Every row comes from one small tree of marks. Brackets hold a mark, then the marks that hang from it, in the order of their numbers. Every link used is in the known rows. Which tree was each row made from?
In the rows, 128 means zero.
Known rows
{j170 {j591 j817 {j844 {j423 j871} {j891 j389}}}}: [188 130 120  82 109 125 111 163 144 147 115 157 104 187 118 134 154 169
 112  82 116 150 125 154 118 178 138]
{j591 j170}: [163 137 138 117 113 134 123 142 123 150 100 130 128 179 144 147 198 142
  92 102 117 148 114 138 141 177 138]
{j799 {j346 {j134 j844}}}: [172 111 118 113 117 140 139 125 103 183  97 112  92 162 144 140 142 135
 107 140 105 174 153 118 144 135 180]
{j817 {j591 j170 {j844 {j423 j871}}}}: [163 115 138 102  90 134  85 162 112 174 124 143 135 208 107 133 186 150
 122 120 101 143 103 131 120 180 151]
{j346 j134}: [149 137 147 125 112 146 143 129 130 152 114 115  84 171 148 116 137 167
 110 134 116 142 137 120 131 139 167]
{j799 {j346 {j134 {j844 j423 {j891 j389}}}}}: [187 122 115 100 122 145 151 132 111 165  90 127  92 152 156 130 140 137
 112 136 103 167 182 132 144 128 170]
{j346 {j134 {j844 {j423 j871} j891}} j799}: [173 143 134  91 138 152 118 114 144 143 102 121  84 150 175  76 139 152
 115 147 108 131 142 123 135 116 136]
{j591 j170 j817 {j844 j423 j891}}: [186 107 103 105 142 137  87 169 141 154 128 163 106 203 152 136 192 169
 112  92 111 168 104 156 108 196 125]
{j817 {j591 j170 {j844 {j891 j389 j487}}}}: [178 114 136 107 108 144  79 168 140 176 120 154 157 198 126 144 194 141
 114 115  96 163 143 141 118 186 190]
{j799 {j346 j134}}: [180 116 125 129 119 142 145 131  99 171  76 121  80 154 140 133 154 144
 103 137 113 165 159 113 136 146 175]
{j134 {j844 {j423 j871} j891}}: [141 129 131  63 133 152 175 151 146 140 146 134 139 159 173 132 108 126
 135 107  98 152 115 144 158 115  88]
{j591 j170 j817 {j844 {j423 j871} {j891 j487}}}: [194 108 115  88 142 153 111 173 161 149 136 173 119 209 167 120 187 161
 112  76 114 162 105 143  99 191 114]
{j871 {j423 j844}}: [143 124 141 110 114 125 219 137  97 121 126 114 115 176 150 134 144 163
 101 120 112 138 162 134  94 144 147]
{j170 {j591 j817 j844}}: [166 114 119 107  98 114  86 152 134 171 121 138 102 197 104 158 167 169
 107 100 117 166  95 145 114 189 171]
{j871 {j423 {j844 {j891 j389 j487}}}}: [162 130 142  99 129 140 231 147 123 109 123 133 130 166 172 126 142 156
 102 109 109 142 198 144  91 140 152]
{j487 {j891 {j844 j423}}}: [127 144 142 111 135 149 173 165 175 141 115 151 130 130 165 141 116 151
 121 122  94 187 123 157 128 139 180]
{j389 {j891 j487 j844}}: [125 128 149 103 132 160 158 174 182 151 112 177 153 174 174 166 143 148
 121  80 105 167 124 143 123 154 198]
{j891 j389 {j844 j423}}: [151 149 135  95  98 139 203 157 153 111  85 158 129 166 180 154 170 143
 129 107  94 136 205 166 112 127 192]
{j591 j170 j817 {j844 j423 {j891 j389 j487}}}: [201 111 108  95 134 147 101 172 165 146 123 178 117 203 173 135 200 162
 111  86 110 167 143 164  92 191 147]
{j871 {j423 {j844 j891}}}: [151 127 139 108 135 133 221 145 105 114 126 122 121 166 157 128 137 162
 103 114 109 143 171 139 102 143 137]
{j170 {j591 j817 {j844 j423 {j891 j389 j487}}}}: [182 128 120  88 108 133 105 166 158 146 118 164 107 184 132 143 165 167
 117  96 115 161 128 164 111 177 157]
{j134 j346 j844}: [122 140 103 103  95 140 132 144 133 171 143  92 125 156 172 172 143 126
 139 128 129 166 130 127 165 129 127]
{j423 {j844 {j891 j389 j487}} j871}: [177 155 152  69 122 160 241 160 142 116 118 137 163 166 171 102 120 143
  97  83  89 133 173 115 108 142 128]
{j389 {j891 j487}}: [135 123 152 107 128 158 143 167 169 153 108 172 138 161 161 155 136 149
 113  82 115 160 112 135 124 160 158]
{j817 j591}: [148 101 140 131 100 125 108 150 123 173 102 134 131 169 112 151 165 136
 124 142 100 144 120 123 119 151 148]

Which tree is each row?
[153 153 144  92 125 146 193 161 181 132 103 158 138 132 168 130 113 149
 112  99  94 170 173 156 121 135 189]
{j487 {j891 j389 {j844 {j423 j871}}}}
[164 121 119  99  93 118  93 157 132 158 120 145  91 193 109 151 166 173
 116 107 118 157  91 155 113 180 151]
{j170 {j591 j817 {j844 j423}}}
[151 145 141 109 130 140 175 158 182 147 102 151 144 131 165 147 122 146
 105 104  91 186 178 156 120 145 222]
{j487 {j891 j389 j844}}
[148 151 140 102 124 144 183 162 181 134 101 158 134 128 171 140 120 150
 114 110  91 178 174 166 119 136 200]
{j487 {j891 j389 {j844 j423}}}
[171 119 136  99 110 143  87 170 121 168 125 152 142 200 114 127 180 149
 123 114 100 148 112 135 129 180 141]
{j817 {j591 j170 {j844 {j423 j871} j891}}}
[132 145 145 102 135 150 185 164 175 139 116 151 133 135 164 130 109 150
 118 109  97 179 122 147 129 139 168]
{j487 {j891 {j844 {j423 j871}}}}
[178 145 133  93 132 158 117 116 162 139  96 131  90 146 191  86 152 149
 117 154 105 138 170 138 123 113 164]
{j346 {j134 {j844 j423 {j891 j389 j487}}} j799}
[176  91 108 121 121 120  73 151 130 182 129 139 111 220 133 157 204 165
  95  92 113 173  95 136  98 208 168]
{j591 j170 j817 j844}
[149 146  97 104 132 149 110 143 145 159 112 106 124 128 190 144 156 120
 135 131 127 165 150 127 166 131 115]
{j134 {j346 j799} {j844 j891}}
[182 129 116  91 109 123 100 164 144 148 114 158 100 183 120 143 161 171
 115  95 114 157 126 164 117 179 152]
{j170 {j591 j817 {j844 j423 {j891 j389}}}}
[159 149 152  74  97 169 234 164 194 102  97 178 153 172 215 137 169 128
 133  90  99 136 210 155  93 119 189]
{j891 j389 j487 {j844 {j423 j871}}}
[123 135 149  96 127 164 166 179 180 137 113 185 143 171 179 158 142 153
 130  87 105 159 121 153 120 145 177]
{j389 {j891 j487 {j844 j423}}}
[162 131 133 111 122 139  98 102 137 164 100 103  84 158 164 100 156 150
 106 158 107 142 136 118 127 125 178]
{j346 {j134 j844} j799}
[163 145 153  77 145 185 211 175 170  96 110 177 127 139 196 100 129 134
 136  94 115 134 135 139 131 127  59]
{j844 {j423 j871} {j891 j487}}
[122 136 149 100 111 175 207 170 185 116 115 167 141 170 208 153 173 133
 144 126 101 160 136 156 106 124 177]
{j891 j487 {j844 j423}}
[178 145 129  95 132 149 111 113 146 141  93 124  83 146 179  86 149 153
 115 154 105 134 168 137 130 115 159]
{j346 {j134 {j844 j423 {j891 j389}}} j799}
[127 138 145  92 129 145 166 172 151 141 107 171 133 174 152 150 128 160
 123  72 106 144 116 141 136 149 154]
{j389 {j891 {j844 {j423 j871}}}}
[162 146 145  83 146 166 200 170 141 101 104 164 114 139 170 101 122 143
 131  92 113 127 130 137 146 132  49]
{j844 {j423 j871} j891}
[129 141 143  96 114 147 207 160 143 120 108 147 128 173 170 140 154 143
 134 105 101 138 129 139 126 130 144]
{j891 {j844 {j423 j871}}}
[171 151 135  92 135 158 185 169 148  96  86 170 111 129 179 122 141 145
 130 106 105 134 184 166 135 131  96]
{j844 j423 {j891 j389}}
[178 156 147  71 122 146 233 157 122 119 114 127 154 165 152 103 116 149
  93  82  88 129 171 113 117 145 121]
{j423 {j844 {j891 j389}} j871}
[150 145 103  99 131 163 118 146 165 156 117 117 133 129 207 143 160 114
 138 133 129 170 152 128 156 128 122]
{j134 {j346 j799} {j844 {j891 j487}}}
[134 149  99  98  96 144 116 138 131 149 110 104 101 135 185 142 163 128
 146 150 132 145 132 134 152 118 101]
{j134 {j346 j799} {j844 j423}}
[178 115 132 111 109 134  74 165 127 179 117 148 150 198 114 144 190 147
 113 115  95 159 140 140 125 189 185]
{j817 {j591 j170 {j844 {j891 j389}}}}
[168 162 101  74 119 154 142 146 147 132 104 123 118 127 199 118 148 124
 141 116 129 135 180 133 158 116  84]
{j134 {j346 j799} {j844 {j423 j871} {j891 j389}}}
[161 131 138 102 130 130 225 144 108 111 119 126 123 165 160 127 139 161
  99 109 107 139 197 143  98 144 148]
{j871 {j423 {j844 {j891 j389}}}}
[138 140 100 109 104 138 106 131 133 168 111  94 115 140 178 153 167 121
 133 141 130 158 137 121 154 131 130]
{j134 {j346 j799} j844}
[178 126 125  84 113 137 112 167 155 148 127 161 108 189 128 133 154 166
 118  88 118 158 103 151 115 178 133]
{j170 {j591 j817 {j844 {j423 j871} {j891 j487}}}}
[157 151 135  85 104 142 114 169 130 141 123 148 111 177 118 141 154 165
 119 101 113 161 106 161 145 180 155]
{j170 {j591 {j844 j423 j891}}}
[168 110 133 115 113 137  69 166 122 183 125 144 148 199 111 145 187 147
 115 119  96 164 115 135 129 190 175]
{j817 {j591 j170 {j844 j891}}}
[160 142 138  83 101 150 126 162 111 146 130 142 120 211 140 126 185 159
 109  85 114 149  96 139 130 191 141]
{j591 j170 {j844 {j423 j871}}}
[183 152 151  68 135 180 220 173 176  88  96 184 132 138 202 100 134 132
 131  83 111 125 186 148 122 123  79]
{j844 {j423 j871} {j891 j389 j487}}
